Known rows, with every way that one mark hangs from another:
[j740 [j847 [j278 j837] [j738 j29]]]: [ -1  17  29   7  33 -52 -36  18 -35 -35  -1  17   0  22 -24  34 -13  -9
 -15  -9 -15 -74  25 -54   9  39 -28  26  15  26  28  -1  13   6 -20  -3
   9  42  44  52 -44]
[j29 [j738 [j724 j221] j847]]: [ -5 -59  15  42  39 -44 -12  -8   0 -51 -23  40   9  23  11   9   2  -4
  11 -41 -61  -5  17 -52 -10  44  35  40 -18   4  17   2 -11  33 -21  18
  -8  15  60  15  12]
[j740 [j847 [j278 j837] [j738 j724]]]: [  5  -6  32  29  43 -58 -42   7 -27 -30 -13  24  -5  13 -28  33  -8 -20
   0 -27   3 -64  16 -52  16  18 -11  31  11  32  11   1  24  35 -19  16
   7  26  37  45 -35]
[j721 [j278 j837]]: [ -3  -4   6  22  27 -21  -5  -8 -24 -15 -34  25   6  33  -5   3 -19 -10
  -5 -12  -2 -60  34 -43   7  57   5   9  -9   7  47  -2 -25  54 -36   1
  -2  54  52  43  30]
[j847 [j738 j29 [j724 j221]] j740]: [-35 -14  13   4  22 -35 -29  45   7 -37  -2  29   6   4 -17  25   2 -14
  -1 -13 -31 -56  32 -42  -1  49  26  22   3   0  28  30   8  36 -26  32
 -13  32  12  24 -19]
[j278 j837]: [  8  -3   8  26  40 -29   5 -21 -27 -24 -20  27   3  47   8  -1 -15  -7
   1 -27   4 -38  19 -48   9  59 -21  18   2  16  35  -1 -22  56 -31  -2
   4  50  36  43  24]
[j740 [j847 j278]]: [  3 -18   9  17  36 -33 -16 -13 -34 -37 -37  34  -5  35   0   2 -11   5
  -5 -30  -7 -40  29 -50 -20  36 -14  17 -10  14  20   7 -17  26 -32  10
   0  41  23  51 -20]
[j721 [j278 j837 j847]]: [ -4   4   3  24  34 -15 -12   7 -26   1 -29  29  12  36   0  33  -9 -10
   0  -7   5 -80  33 -44  16  39  -7   8 -13   9  59  -7  -6  79 -22  -3
   5  53  71  54  30]
[j740 [j847 j738]]: [  6 -25   3  21  53 -28  -5   5 -32 -30 -22  41   3  34   9  21  11  -4
   5 -22   0 -43  28 -55  -9  44 -33  37  -5  12  29  16 -10  35 -54  -1
   1  39  39  53 -31]
[j29 [j738 [j724 [j221 j127]] j847]]: [ -2 -53  11  34  40 -17  -3   1 -13 -59 -24  40   9  43  -5  28  21 -13
  20 -37 -39   4  29 -36 -14  51  -3  29 -12   0  19 -17  -5  32 -15  18
  -9  21  62  11   9]
[j29 j738]: [  6 -42   2  29  36 -22  19 -11 -24 -36 -32  47  11  56  23 -12 -11  -2
  -9 -26 -26  -5  42 -41 -20  68   0  37 -17  -6  25   4 -25  35 -53  -3
  -1  33  49  39  17]
[j221 j127]: [  9 -10  -8  21  29  11  21  -2 -32 -38 -26  35   4  66   1   9   6  -8
  11 -24   6 -14  37 -25 -21  63 -44   8  -6  -4  36  -6 -32  43 -38   2
  -5  51  28  43  16]
[j837 [j278 [j847 [j738 [j724 j221]]]]]: [-17 -24  18  43  49 -34 -18  33   1 -32 -27  47  24  12   3  30   6  -5
  28 -17 -32 -58  26 -50 -11  16 -16  17 -14  17  48   1  14  51 -27  38
   7  31  53  38 -26]
[j738 j29 j724 [j847 j278 j740]]: [-34  -1  28   5 -13 -55 -46  29  -3 -52  -8  10 -12  11 -22  20 -22 -18
 -12  -7 -71 -35  13 -40  -1  25  44  30   5  15  11   2 -13  31  -2  17
  -7  30   8  30   6]
[j847 j740]: [-22 -23  -2  10  24 -16  -4  -6 -20 -24 -35  40  -2  39   3  -4 -16 -17
   0 -17 -13 -26  27 -44 -20  56   3  21  -6   1  25  16 -24  49 -38   4
 -11  42   7  44  17]
[j127 j221]: [ 15 -12   7  28  25 -23  11 -13 -20 -38 -24  27   6  32  24  13   4  14
  10 -23 -18 -25  30 -33 -13  43 -16  12 -10 -16  25  21 -45  58 -25   7
 -12  56  28  43  21]
[j724 j221]: [ -6 -17  -7  26  43 -24   4 -19 -12 -35 -31  40  10  27  15 -14  -3  10
   8 -32  -7 -33  26 -53 -22  59  -7   6 -14   0  38  17 -26  38 -33  19
 -11  45  32  32   9]
[j740 [j847 [j278 j837] j738]]: [  0  -5  20  22  46 -52 -37  -7 -43 -29 -21  29  -2  18 -25  22 -13 -16
  -7 -12  10 -68  19 -61   3  28 -30  24  10  29  17   3  15  19 -29   1
   5  38  43  50 -42]
[j847 [j278 j837] j738 j740]: [-32   5  16  11  20 -50 -42  -5 -38 -29 -21  24  -8  12 -43  10 -29 -36
 -12   5  -1 -63  27 -57  -2  33  -1  26  11  21  10  11  23  23 -23   8
  -7  32  14  51 -17]
[j721 j278]: [ -4 -12  -7  21  19  -9   7   3 -19 -25 -41  33   6  33  10  -6 -15   6
  -4 -13 -11 -50  39 -39 -13  55  10  12 -26  -6  45   7 -39  51 -50   9
  -8  50  40  44  29]
[j738 j29 [j724 j221] [j847 j278]]: [-15   0  22  20   7 -63 -36  19   5 -68  -6  14   2   5  -9  12  -7   9
  -2 -26 -70 -39   9 -46  -6  29  28  13  -6  15  23   5 -14  20   4  33
  -8  30  27  18   4]
[j847 j738]: [ -1  -8  -2  26  35 -30   7  14 -27 -38 -16  39   4  30  10  -4  -5 -12
  -1 -16  -7 -35  33 -46 -10  47 -21  30  -7  11  30  17 -13  38 -55   7
  -3  38  32  52  -1]
[j724 [j221 j127]]: [ -1 -13 -10  21  39   5  12  -6 -25 -41 -29  39   9  48  -6   9  14   4
  20 -32  12 -28  33 -34 -26  63 -43  -3 -11  -6  38   2 -20  34 -24  22
 -13  51  28  34   6]
[j278 j837 [j847 [j738 j724] j740]]: [-24 -15  20  24  37 -36 -32  29 -16  -6 -12  32   2  20 -20  57  -4 -44
   6 -11   3 -65  20 -50  27  25   6  34  13  25  32   6  33  81 -13  10
   3  26  40  52  -4]
[j278 j837 j847]: [  5   3   6  27  45 -22  -4  -4 -28  -7 -21  33  10  47  10  28  -5  -8
  10 -19   1 -55  17 -55  16  46 -29  16  -1  15  49  -5  -6  75 -15  -5
   8  47  53  57  20]
[j837 [j278 [j847 j740]]]: [-33 -25  13  18  27  -7 -15   2 -18 -13 -47  48  13  43   3  21 -15 -17
  16   3 -29 -42  31 -49 -21  29 -20  19 -11   6  49  -6 -15  57 -29   6
   5  48  31  54  -3]
[j847 j278 j738 j740]: [-35  -4   4  10  12 -44 -37  12 -34 -38 -25  38  -5  13 -32   1 -23 -24
 -19   5 -13 -51  35 -53 -19  33   7  28  -3  11   9  20  10  18 -34  18
 -13  28   5  53 -19]

Rows:
[ -3   8  13   5  24 -48 -26  34 -28 -43  -7  26   2  24  -8  24  -5   5
 -18  -8 -27 -64  35 -47  -8  38 -21  28  -2  15  26  11  -3   3 -30   6
   4  39  34  51 -47] => [j740 [j847 j278 [j738 j29]]]
[ -4 -40  25  36  12 -58 -24   2 -14 -60 -26  35  -2  29  -1   6 -16 -12
  -9 -24 -68  -2  20 -45 -11  31  40  45 -17  13   2  -9  -8  28 -21  15
  -1  11  50  29  13] => [j29 [j738 j724 [j847 j278]]]
[ -8  36  20  14  13 -58 -25  23 -28 -43   3  14   1  25 -22  13 -26  -9
 -20   2 -22 -70  28 -48  11  47 -13  20  14  25  26   4  10  12 -15   6
   6  41  40  47 -13] => [j847 [j278 j837] [j738 j29]]
[-38  -2   8  11  27 -22 -36  28 -30   5 -24  36   9  12 -30  52 -11 -39
  -5  17   8 -97  37 -53  18  31   6  22  -3  12  49   6  21  64 -23  -3
  -3  41  57  65   2] => [j721 [j278 j837 [j847 j738 j740]]]
[-43   1  19   7  20 -25 -23  47 -16 -25 -16  36  20  31  -6  40 -10 -20
   4  23 -47 -66  42 -43 -14  26 -19  30   0  12  49   0   0  34 -32   1
   9  46  41  54 -27] => [j837 [j278 [j847 [j738 j29] j740]]]
[-22 -10  10  12  37 -22 -19  -6 -26   3 -26  33   4  39  -7  36 -13 -27
   7 -12  -1 -59  17 -56  12  43 -12  20   6  13  40   2   3  74  -8  -8
   0  44  39  55  15] => [j278 j837 [j847 j740]]
[  1 -19  19  28  34 -47 -30  26 -22 -39 -21  29  -4  15 -11  22  -3 -10
  -1 -30 -14 -48  26 -46  -7  19  -3  31  -6  21  10  10   9  30 -35  25
   2  22  25  45 -37] => [j740 [j847 j278 [j738 j724]]]
[-10  -8  16  19  21 -44 -13  22  14 -56   2  17   6  16  10  20   3   9
  13 -34 -67 -28   9 -44  10  44  22  19  -2   9  34   5 -24  42  -7  21
  -5  37  34  18  13] => [j738 j29 [j724 j221] j847]
[ -14   23   10   11   19  -29  -23   54  -21  -12   -3   21   18   20
   -9   55   -5  -11   -9   14  -13 -101   39  -43   29   45   -8   19
   -1   10   66    1    9   55  -19   -5    8   52   81   55    3] => [j721 [j278 j837 [j847 [j738 j29]]]]
[-29  -2  29  17  17 -55 -47  16 -21 -28 -15  20 -10   5 -45  18 -28 -43
 -11  -7  -1 -59  21 -51  10  24  24  27  14  23   6   9  32  38 -17  23
  -3  22  12  42 -12] => [j847 [j278 j837] [j738 j724] j740]
[-38 -22  11  21  31 -20 -26  26 -25 -19 -36  54  17  30  -8  30 -13 -27
  13  17 -25 -57  35 -51 -16  20 -27  31  -6  14  41   2   5  47 -38   2
   4  41  38  61 -25] => [j837 [j278 [j847 j738 j740]]]
[-32 -10  11  -1   6 -32 -21  10 -13 -42  -5  22   0  33  -1  19  -9 -12
  -4  -2 -62 -28  16 -45  -4  49  12  33   5   5  30   7 -35  31 -15 -10
  -9  42  19  41  13] => [j738 j29 [j847 j740]]
[  0 -29  37  41  22 -66 -28  -9 -22 -49 -20  25  -6  28 -16  13 -25 -23
 -10 -24 -54 -17  12 -52   7  29  29  44  -1  28   2 -17   6  33  -4   4
   5  12  60  28  14] => [j29 [j738 j724 [j847 [j278 j837]]]]
[ -7   2   4  16  26  -8  -3  51  -3 -51   6  24  10  30 -17  40  24  -6
  14 -26 -18 -48  41 -22  -4  59 -24  10   6  -2  39   5   2  29 -22  33
  -6  39  33  24 -15] => [j847 [j738 j29 [j724 [j221 j127]]]]
[-31  -3  13   5  18 -34 -28  71  -5 -16   3  25   7  21  -5  55   3 -21
  -5  -2 -33 -60  37 -39  17  32  13  35   5   7  39  16  14  68 -18  15
   1  31  31  50  -8] => [j278 [j847 [j738 j29 j724] j740]]
[-36  -5  21  14   8 -57 -50 -26 -34 -36 -25  21 -11  15 -37  11 -30 -30
  -8  -1 -29 -37   1 -61   2  27  14  27   9  27   8  -5  -4  27   4  -3
  -9  34  20  46   6] => [j738 [j847 [j278 j837] j740]]
[ -8 -12   2  34  24 -24 -18  58  -8 -13 -24  36  12  15   2  40   3 -13
   2  -6 -12 -77  46 -36  14  22  21  24 -23   5  49   9   5  80 -41  23
  -1  30  59  57  11] => [j721 [j278 [j847 [j738 j724]]]]
[-28 -16  22   5   3 -40 -21  25   4 -43  -3  17  -4  24  -3  25  -8 -20
  -2 -16 -65 -22  12 -39   4  41  37  35   8  10  25   4 -27  48 -13   4
  -6  33  11  30  17] => [j738 j29 j724 [j847 j740]]
[-34 -21  17   6  15 -41 -34  18  10 -47  -9  19   1   7 -10  27   0  -9
   7 -22 -64 -34  10 -44  -1  44  38  23   4   4  29  10 -15  37   3  20
 -15  30  15  18   5] => [j738 j29 [j724 j221] [j847 j740]]
[  1   4  13  20  20 -36   3  51  -1 -43   6  21   5  32   9  17  -3  -3
  -6 -16 -36 -44  37 -33  10  50   7  35   2  10  36  13 -12  47 -39  16
   5  34  29  34   3] => [j847 [j738 j29 j724]]
[-33 -71  16  26  34 -40 -31 -10  -2 -42 -30  41   3  12  -7  12   1 -22
   5 -27 -55  -6  22 -52 -17  41  47  43 -12  -1  11   4  -1  34 -15  18
 -16  11  39  16   9] => [j29 [j738 [j724 j221] [j847 j740]]]
[ -5  10  12  23  22 -35  -7  70  -2 -26   7  23  12  30  16  50   9  -4
  -2 -13 -35 -61  35 -34  21  38   0  33   0   9  46   8   3  68 -25  15
   7  34  52  48  -1] => [j278 [j847 [j738 j29 j724]]]
[ -1 -13   4  37  40 -32  -6  48  -9 -19 -10  39   8  28  15  40   8 -12
   8 -21 -12 -49  29 -44  15  27  -1  33  -8  12  37  12  10  77 -32  18
   5  27  50  54   4] => [j278 [j847 [j738 j724]]]
[-16 -14  16  33  19 -60 -38  -5  -3 -60 -23  29   0   4 -11   0  -7   5
   8 -34 -52 -29   3 -53 -11  23  34  15 -16  19  14   4  -7  29  -2  36
 -11  23  26  24   7] => [j738 [j724 j221] [j847 j278]]
[-32 -33  29  17  17 -62 -45 -29 -39 -42 -33  29  -7  26 -34  12 -31 -37
 -20   2 -47 -22  17 -59  -5  36  26  43   2  19   2 -13   9  12  -2 -10
  -5  22  43  36   4] => [j29 [j738 [j847 [j278 j837] j740]]]
[-24 -24  11  19  23 -29 -18  28  -7 -29 -17  36  -1  20 -11  13  -7 -32
  -2 -15  -8 -34  32 -39  -1  36  21  38   1   9  18  22   4  53 -47  19
  -8  23   5  39  -3] => [j847 [j738 j724] j740]
[  9  -9  20  19  44 -43 -27 -24 -38 -24 -31  20  -3  35 -14   9 -17  -4
  -3 -26   2 -51  13 -54  -3  35 -26  18   3  23  22  -5  -7  30 -15  -1
   6  45  32  48 -17] => [j740 [j847 [j278 j837]]]
[-38  12  11  -2   0 -43 -36  36 -26 -46 -10  23  -2  15 -30  11 -25 -18
 -28  14 -27 -60  39 -46 -15  45  12  27   5   6  18  19   4   5 -26  13
  -9  37   9  47 -25] => [j847 j278 [j738 j29] j740]
[  0  -8  10   6  42 -30  -1  29 -23 -35  -1  30   7  33  12  27  11   3
  -7 -16 -20 -54  35 -45  -5  54 -35  33   4   9  39  16 -15  25 -45  -5
   3  44  40  47 -36] => [j740 [j847 [j738 j29]]]
[-35  23  25   0   5 -54 -45  22 -30 -32  -3  14  -2  13 -45  19 -29 -27
 -25  14 -15 -74  27 -50   5  44  -1  23  17  18  19   8  18  11 -15   4
  -3  39  20  49 -20] => [j847 [j278 j837] [j738 j29] j740]
[-32 -10   6   9  24 -15 -30   6 -26   9 -36  33   8  25 -19  36 -16 -28
  -2   6   8 -83  30 -49  11  42  12  14  -6   5  52  -1   1  77 -10  -5
  -4  49  51  57  24] => [j721 [j278 j837 [j847 j740]]]
[ -2   7   6  32  49 -34 -11  15 -29 -12  -7  35  10  33   3  40  -4 -22
   6  -8   6 -65  23 -60  21  37 -34  24   3  24  45   4  15  68 -25  -4
   9  40  64  62   0] => [j278 j837 [j847 j738]]
[-28 -10  12  17  40 -30 -31  15 -34  -2 -15  35   3  24 -17  45  -8 -39
   3   4   9 -68  21 -61  20  37 -20  29  10  18  35   8  24  62 -17  -7
   1  35  43  62  -7] => [j278 j837 [j847 j738 j740]]
[-11  25  26  15   4 -63 -32  -3 -26 -52  -3   7  -3  28 -15  14 -27  -4
 -14  -5 -54 -45   3 -49  15  42   0  20  11  26  29 -10 -18  15   2  -4
   3  44  42  40   7] => [j738 j29 [j847 [j278 j837]]]
[ -3 -19  25  33  24 -63 -29 -32 -36 -46 -25  26   1  35 -13   3 -27 -18
 -13 -12 -47 -21  16 -56  -2  42  12  39  -3  26   9 -17   1  12 -10  -8
   2  24  67  37   8] => [j29 [j738 [j847 [j278 j837]]]]
[-26   0  17   8  18 -43 -35 -19 -33 -24 -32  22 -10  24 -33  -3 -36 -28
 -12  -9   3 -50  18 -56  -6  41   6  15   7  16  13   4   0  32  -9   7
  -7  42   9  44   6] => [j847 [j278 j837] j740]
[-41 -25  17  17  12 -54 -55  -2  -6 -49 -30  29  -4  -8 -32   7 -14 -15
   3 -21 -47 -35   3 -59 -13  20  49  18  -7  12   3   9   2  28   5  37
 -18  19   5  26  -2] => [j738 [j724 j221] [j847 j278 j740]]
[-10  10   4  27  36 -25 -22  30 -32  -5 -21  33  12  21 -10  42  -5 -16
   1   6   8 -94  35 -50  22  34 -14  19  -9  15  56  -1  11  65 -25  -2
   4  42  77  64   8] => [j721 [j278 j837 [j847 j738]]]
[-13 -11  13  36  38 -24  -6  26 -23 -29 -28  52  23  38  14  22  -5  -6
  16   4 -29 -49  35 -51 -13  25 -43  27 -13  17  52  -1  -3  47 -46   8
  12  39  56  59 -16] => [j837 [j278 [j847 j738]]]
[ -1 -12  11  20  37 -42 -25   9 -39 -40 -26  40  -1  21 -11  11  -5  -4
  -7 -15  -5 -49  29 -57 -16  27 -22  26  -6  19  16  11   3  14 -40  10
  -1  30  27  55 -44] => [j740 [j847 j278 j738]]
[-12   3  29  30  22 -30  -9  66   2 -33  -6  32  21  34  13  44  -2  -3
  10  -4 -52 -58  36 -32   7  23 -16  30  -2  17  56  -7  -2  58 -33  17
  19  39  57  47 -17] => [j837 [j278 [j847 [j738 j29 j724]]]]
